What can hang from each mark
Q851: Q261
Q421: Q747 Q813
Q747: Q421 Q877
Q813: Q421 Q877
Q261: Q851 Q877
Q565: Q851 Q877
Q610: Q877
Q877: Q261 Q565 Q610 Q747 Q813

Every row comes from one small tree of marks. The marks that hang from a mark follow it in brackets, in the order of their numbers. Every link used is in the known rows. Which tree was each row made from?
Known rows
Q610[Q877[Q261[Q851] Q813[Q421[Q747]]]]: [ 0.008  4.847  0.612 -1.316 -1.470  5.105 -1.373  1.991 -0.167 -2.691
 -5.798 -1.928  0.522  1.697 -0.918  2.325 -1.124  1.983  0.434  1.202
  0.130 -0.165 -0.403  2.753 -0.181]
Q610[Q877[Q565[Q851] Q747]]: [ 1.934  1.522  2.732  1.144  1.972  0.759 -1.776 -0.571 -2.101 -3.757
  2.399 -2.758 -0.161  2.231  4.953 -0.048 -3.042  1.660 -0.289  1.597
 -3.469  1.249  0.109  2.523  6.125]
Q813[Q421 Q877]: [-4.617 -0.319  1.583 -3.047 -1.026 -0.799 -2.111 -4.338  1.310 -1.744
 -6.172  6.048  0.598  1.764 -2.371  1.838  1.140  1.862  0.974  0.097
 -0.975  2.089 -4.165  3.340 -1.440]
Q851[Q261[Q877[Q565 Q747 Q813]]]: [-2.125  0.769  0.884 -2.191 -0.214 -0.191 -1.588  0.829 -0.540 -0.630
 -1.924 -0.180 -1.477  2.109  1.465  0.820 -2.466  2.552 -0.356  0.035
 -0.141 -0.572 -1.424  5.002  0.572]
Q747[Q421]: [-3.465  0.318 -1.577 -2.750  1.086  0.020 -3.090 -0.335  1.108  0.027
 -1.975  0.211  0.336  0.195 -5.037 -2.512 -1.026  2.236 -0.165  0.291
 -2.067 -0.437 -5.633  1.528 -0.782]
Q813[Q421[Q747] Q877[Q565 Q610]]: [-2.958 -4.970  0.062 -2.789 -1.513  1.836 -0.468  0.122 -0.403 -4.002
 -4.649  4.354  0.103  3.545  2.268  1.753  2.890  2.488  2.563  0.098
  0.173  1.167  2.179  5.165  0.535]
Q261[Q851 Q877[Q565 Q610 Q747[Q421]]]: [-4.327 -0.676 -4.060 -2.211  1.671  4.387 -1.366  5.573 -1.022 -1.871
 -3.846  0.989 -1.423  1.427  2.831 -1.375  0.747  3.726  1.512  0.952
 -0.466 -2.488 -2.301  3.635  3.437]
Q851[Q261[Q877[Q565 Q610 Q747[Q421] Q813]]]: [-2.487 -2.498 -2.198 -3.440 -0.785  1.655 -1.450  3.560 -1.033 -0.529
 -2.435 -0.972 -2.128  2.913  3.726 -0.684 -1.995  2.922  0.993 -0.568
  1.024 -0.767 -0.509  3.766 -0.460]
Q813[Q877[Q261[Q851] Q565 Q610 Q747]]: [-0.233 -1.211 -1.450 -0.859 -1.559  4.630 -0.176  5.050 -1.363 -5.092
 -3.017  2.220 -1.247  4.306  4.058  1.511 -1.895  1.265  2.175  0.589
  1.078 -0.409  1.187  3.943  2.422]
Q813[Q421[Q747[Q877[Q261 Q565 Q610]]]]: [ 1.526 -2.840 -1.742 -2.815 -1.440  2.880 -0.773  3.530 -0.572 -4.624
 -4.649 -0.367 -0.127  1.802  0.720 -0.697  0.067  2.019  2.181 -0.127
  1.161 -0.949  2.989  4.207 -1.133]
Q565[Q851]: [-0.850  2.951  3.226  0.265  1.427 -1.089 -2.957 -1.517  0.823 -1.495
  2.039  0.207  0.522  0.889 -3.445  0.268 -2.190  1.442 -1.783  2.073
 -3.093  0.246 -2.714  1.142  2.941]
Q813[Q877[Q261[Q851] Q747[Q421]]]: [-2.208  2.861  0.111 -2.805 -0.565  3.472 -1.476  2.836 -0.196 -2.553
 -6.135  2.371  0.300  1.871 -0.369  0.144 -1.785  1.765  0.668  0.412
  1.402 -0.842 -4.459  2.467 -2.617]
Q610[Q877[Q747[Q421] Q813]]: [-0.397  1.212 -0.591 -1.187  0.373  2.454 -2.362  0.777 -1.706  0.324
 -1.480 -3.694 -0.058  1.357  2.237 -1.513 -2.499  1.668 -0.122  0.137
 -3.383  1.597 -1.519  2.299  0.733]
Q813[Q877[Q565[Q851] Q610 Q747]]: [ 0.180 -3.152  1.722  0.003  0.119  1.329 -0.909  1.514 -1.773 -3.912
  1.282  2.371 -0.768  3.988  6.278  1.197 -1.256  1.279  0.884  1.026
 -1.615  1.756  2.529  3.456  4.058]
Q813[Q421 Q877[Q261 Q610 Q747]]: [-2.365 -2.016  0.608 -2.094 -3.359  1.685 -0.638  1.689 -1.082 -4.097
 -6.886  3.360 -0.636  4.182  2.545  2.098 -1.496  0.861  2.068 -0.604
  1.540  0.947 -0.105  3.348 -1.009]
Q851[Q261[Q877[Q610 Q747 Q813]]]: [-2.331  0.568 -0.843 -1.799 -1.560  0.238 -1.965  1.139 -0.772  0.540
 -2.188 -0.776 -1.336  2.946  1.550  1.029 -2.570  2.463 -0.059  0.069
  0.734 -1.051 -0.586  4.352  0.709]
Q747[Q421[Q813]]: [-3.300  0.661 -1.206 -3.288  0.198  1.459 -2.879 -0.244  2.124 -0.214
 -1.519 -0.716  1.186  0.236 -6.760 -1.094 -0.826  2.599  1.125  0.880
 -2.020 -1.928 -4.191  2.223 -6.192]
Q610[Q877[Q261 Q813]]: [ 1.423  3.519 -0.522 -0.062 -1.685  1.333 -1.993 -0.425 -0.314 -1.809
 -1.059 -2.577  0.067  2.399 -0.308  0.245 -4.400  0.684 -0.774  0.726
 -2.014  0.931  0.305  2.100  1.992]
Q421[Q747[Q877[Q610]]]: [ 1.881 -0.992 -2.823 -1.404  0.057  1.248 -2.146  0.971 -0.754 -0.931
 -0.521 -1.699  1.223  0.955 -1.044 -2.012  0.537  2.464  0.664  0.962
 -0.912 -1.285  2.866  4.630  1.195]
Q421[Q747[Q877] Q813]: [ 1.667  1.762 -0.391 -2.260  0.230  1.754 -2.219 -0.474  1.053 -0.919
 -0.774 -2.298  2.733 -0.401 -5.120 -0.477  0.598  2.932  1.165  1.704
 -1.368 -2.958  2.214  5.794 -6.263]
Q421[Q747 Q813[Q877[Q261 Q565]]]: [-0.489  0.715  1.721 -2.108 -1.915  1.765 -0.369  0.622  1.036 -4.252
 -1.807  1.332  1.938  2.548 -2.040  2.327 -0.117  2.130  1.511  1.508
  0.529 -2.488  2.763  5.984 -5.671]
Q851[Q261[Q877[Q565 Q610 Q747]]]: [-2.200 -1.179 -1.345 -1.960 -0.457 -0.559 -1.477  0.930 -0.957 -1.873
 -1.608 -0.083 -1.571  3.393  2.859  0.143 -2.368  2.939  0.990  0.112
  1.252 -1.739 -1.216  4.751  2.873]
Q565[Q851 Q877[Q261 Q610 Q813]]: [ 3.228  2.201  1.299  0.617 -1.717  2.790 -1.699 -1.070 -0.527 -3.342
  2.645 -1.620 -0.502  1.734  4.649  1.368 -5.038  0.135 -1.421  1.997
 -0.799  1.471  5.163 -0.204  2.673]
Q813[Q877[Q565]]: [-2.163 -1.533  0.186 -1.657  0.412 -0.802 -1.655 -2.661  0.578 -2.736
 -0.970  4.608  0.034  2.340  0.046  0.365 -0.221  1.632  0.686  0.615
 -2.162  1.577 -1.552  4.109  2.041]
Q421[Q747[Q877[Q261]] Q813]: [ 2.921  2.931 -0.218 -2.242 -1.137  2.178 -1.647  1.361  1.049 -2.455
 -1.788 -2.913  2.557  0.369 -4.767 -0.204 -1.194  2.274  1.086  1.503
  0.373 -3.894  2.846  5.278 -7.316]

Write each row's tree
[-0.959  1.169  1.447 -0.533 -0.730  2.204 -1.874 -0.482 -1.566 -0.875
 -3.337 -2.001 -0.303  1.817  1.942  1.143 -1.835  1.310  0.336  0.057
 -3.330  2.400 -0.798  3.266  1.655] => Q610[Q877[Q747 Q813[Q421]]]
[ 2.932 -1.978 -6.292 -4.373 -0.531  7.400 -1.500  6.756  1.054 -4.320
 -2.716 -2.383 -0.369  1.109 -0.370 -2.309 -1.652  2.729  4.006  0.662
  1.587 -3.197  1.738  2.197 -6.935] => Q747[Q421[Q813] Q877[Q261[Q851] Q565 Q610]]
[-2.066  1.690  3.280 -2.374 -0.992  0.390 -2.013  0.230  0.368 -1.057
 -2.547  0.451 -0.207  2.286  0.889  2.456 -0.292  3.181 -0.704  1.396
  1.580 -0.845  0.301  3.062 -1.132] => Q565[Q851[Q261[Q877[Q610 Q813[Q421[Q747]]]]]]
[ 2.378 -5.837 -6.182 -3.686  0.312  4.527 -1.976  4.833 -0.506 -1.042
 -0.411 -1.668 -1.453  1.034  3.070 -4.187 -0.723  1.869  1.969 -0.662
 -1.937  1.454  3.078  2.233 -1.665] => Q747[Q421 Q877[Q565 Q610 Q813]]
[-2.304  1.799  2.004 -2.112 -1.050  0.766 -1.671 -2.614  1.347 -1.187
 -1.765  1.839  2.971  1.563 -4.600  2.425  1.658  2.728  1.036  1.893
 -1.006 -1.920  0.559  6.217 -5.689] => Q421[Q747 Q813[Q877]]
[-3.196  1.485 -0.293 -2.678  0.482 -2.369 -2.317 -2.844  1.131 -1.547
 -1.977  1.690 -0.730  1.889 -1.248  0.064 -1.780  3.171 -0.061  0.512
  0.692 -1.665 -4.174  4.247  1.451] => Q851[Q261[Q877[Q565]]]
[-3.625  2.083 -2.374 -0.162 -0.012  4.358 -1.650  4.664 -1.060  0.398
 -3.073  0.437 -1.051  1.557  1.066  1.345  0.031  2.549  0.046  1.509
 -1.652 -1.554  0.231  4.336  3.711] => Q261[Q851 Q877[Q610 Q747 Q813]]
[ 1.291 -2.594  1.889 -0.819 -2.354  4.708  0.038  7.455 -0.799 -5.261
 -0.858 -1.375 -1.467  3.694  2.966  2.311 -1.564  0.884  0.518  0.788
  0.180  0.501  6.152  2.308  0.281] => Q877[Q261 Q565[Q851] Q610 Q813[Q421[Q747]]]
[ 2.584  1.903  3.267 -0.029  1.183  0.462 -1.931 -1.161 -1.754 -3.673
  1.840 -3.486 -0.558  2.940  4.862  0.627 -4.228  2.133  0.036  1.193
 -1.149  0.891 -1.158  2.552  4.099] => Q610[Q877[Q565[Q851[Q261]] Q747]]
[ 1.759  1.497  3.836  0.814  0.360  1.370 -0.795  4.806 -1.371 -5.354
  1.246 -1.840 -1.037  2.460  1.983  0.561 -5.001  0.366 -0.821  1.102
 -1.158 -0.594  0.510  2.240  3.103] => Q877[Q261 Q565[Q851] Q747]
[-2.779 -1.823 -2.197 -3.910 -0.687  1.309 -1.584  2.070  0.078 -1.573
 -2.472 -1.260 -0.984  2.744  1.732 -0.183 -1.728  3.746  2.362  0.093
  1.847 -3.079 -1.463  4.427 -3.899] => Q851[Q261[Q877[Q565 Q610 Q747[Q421[Q813]]]]]
[-0.073 -1.632 -2.110 -1.360 -0.776  4.282 -1.885 -0.079 -1.800 -0.334
 -0.117 -2.372 -0.716  0.754  5.179 -1.251 -2.610  1.361  0.306  0.242
 -2.061  1.709  2.564  1.616  1.215] => Q565[Q877[Q610 Q747[Q421] Q813]]
[-3.546 -0.079  1.737 -3.171 -0.724  0.533 -1.342  0.695 -0.207 -1.245
 -4.824  0.834 -1.785  2.008  1.419  1.696 -1.398  2.689  0.452 -0.513
  0.577 -0.013 -2.258  4.761 -0.977] => Q851[Q261[Q877[Q565 Q747 Q813[Q421]]]]
[-4.501 -0.853  1.107 -1.592  0.199  1.124 -0.956  2.102 -0.811 -1.362
 -4.664  2.267 -1.524  1.145  2.171  0.955  0.368  2.017  0.106 -0.096
 -2.695  0.579 -0.157  5.027  1.552] => Q261[Q877[Q565 Q747 Q813[Q421]]]
[ 3.857 -2.018 -3.222 -1.508 -0.834  2.492 -0.912  4.243 -1.086 -4.105
 -0.679 -2.378  0.196  2.111  1.208 -2.025 -1.239  1.792  1.302  0.488
  0.577 -1.908  4.992  4.544  1.151] => Q421[Q747[Q877[Q261 Q565 Q610]]]
[ 0.786 -4.094  2.737 -1.353 -1.528  4.269 -0.753  5.745 -1.609 -3.472
 -0.280 -2.155 -2.811  4.041  4.998  2.796 -2.676  1.387  1.373 -0.191
 -0.083  2.114  2.971  2.419  0.425] => Q877[Q565[Q851[Q261]] Q610 Q747 Q813[Q421]]
[ 0.075  5.820 -0.523 -0.760 -0.153  2.741 -2.206 -3.329  0.819 -3.352
 -2.034  0.153  0.520 -0.242 -1.314  0.856 -3.597  1.477 -0.513  1.973
  0.304 -0.969 -2.020  1.207  2.440] => Q565[Q877[Q261[Q851]]]
[-1.532  0.330 -2.238 -1.662 -3.091  6.160 -1.179  6.413  0.630 -2.746
 -5.209 -0.020 -1.714  2.795 -2.573  2.626 -1.835  1.033  1.408  0.329
  0.622 -0.157  0.493  1.515 -0.508] => Q877[Q261[Q851] Q610 Q813[Q421]]
[ 2.140  2.007  1.643 -0.904 -0.333  0.278 -2.865 -5.876  0.132 -2.729
  2.822 -1.343 -0.084  1.801  3.376  1.258 -4.222  2.101 -0.442  2.003
  1.085  0.736  0.537  0.169  2.738] => Q565[Q851[Q261] Q877[Q610]]
[ 4.399 -2.368 -2.864 -1.345 -1.512  4.011 -0.617  5.978 -1.305 -3.221
 -0.142 -2.993 -0.267  2.230  2.208 -1.496 -1.329  1.296  0.907  0.345
 -0.076 -0.793  7.074  4.648  0.033] => Q421[Q747[Q877[Q261 Q565 Q610 Q813]]]
[-1.178  2.481  2.533 -0.830  0.145 -1.197 -2.429 -0.325 -0.550 -1.305
 -0.095 -0.358 -0.527  2.631  2.014  1.023 -3.072  2.696 -0.970  1.500
  0.880 -1.501 -1.888  2.563  2.188] => Q565[Q851[Q261[Q877[Q610 Q747]]]]
[ 2.501  1.115  2.912  1.268  1.268  2.458 -1.498  1.353 -2.288 -2.634
  2.802 -3.474 -0.777  2.279  5.628  0.643 -3.246  1.101 -0.719  1.367
 -4.330  2.425  2.414  2.645  5.031] => Q610[Q877[Q565[Q851] Q747 Q813]]
[-0.244  2.483  1.175 -1.763 -2.192  2.174 -1.679 -3.219  0.589 -2.722
 -3.709  0.497 -0.302  0.265  0.435  1.533 -3.518  0.581 -0.421  0.411
 -0.655  1.766  0.927  1.313 -0.719] => Q565[Q877[Q261 Q813[Q421]]]
[ 0.694  0.296  0.051  0.416  1.270  0.871 -1.638 -0.708 -2.020 -2.881
  0.509 -2.487 -0.327  2.298  3.338 -0.629 -2.640  1.753  0.636  0.649
 -3.460  0.955 -0.674  3.879  5.807] => Q610[Q877[Q565 Q747]]
[ 1.508  4.276  5.471 -0.809 -1.293  2.696 -1.366 -2.082  0.003 -3.664
 -1.672 -0.741  0.726  0.117  2.402  2.573 -2.782  0.903 -1.698  1.920
 -0.003  1.328  3.329  0.904 -0.859] => Q565[Q851 Q877[Q261 Q813[Q421[Q747]]]]
[ 1.683 -0.101  4.337 -0.358  0.371  2.406 -1.381  3.669 -1.148 -2.137
  2.562 -2.820 -1.733  2.568  2.367  1.864 -4.137  1.156 -0.791  0.597
 -1.516  1.362  0.966  2.887  0.948] => Q877[Q565[Q851[Q261]] Q747 Q813]
[-0.821 -2.987  1.982 -2.019 -2.197  1.474 -0.548  1.400  0.160 -6.430
 -3.600  4.692 -1.076  4.152  4.113  2.331 -1.332  1.071  1.705  0.431
  1.115  1.750  1.537  1.714  0.183] => Q813[Q421 Q877[Q261 Q565[Q851] Q610]]
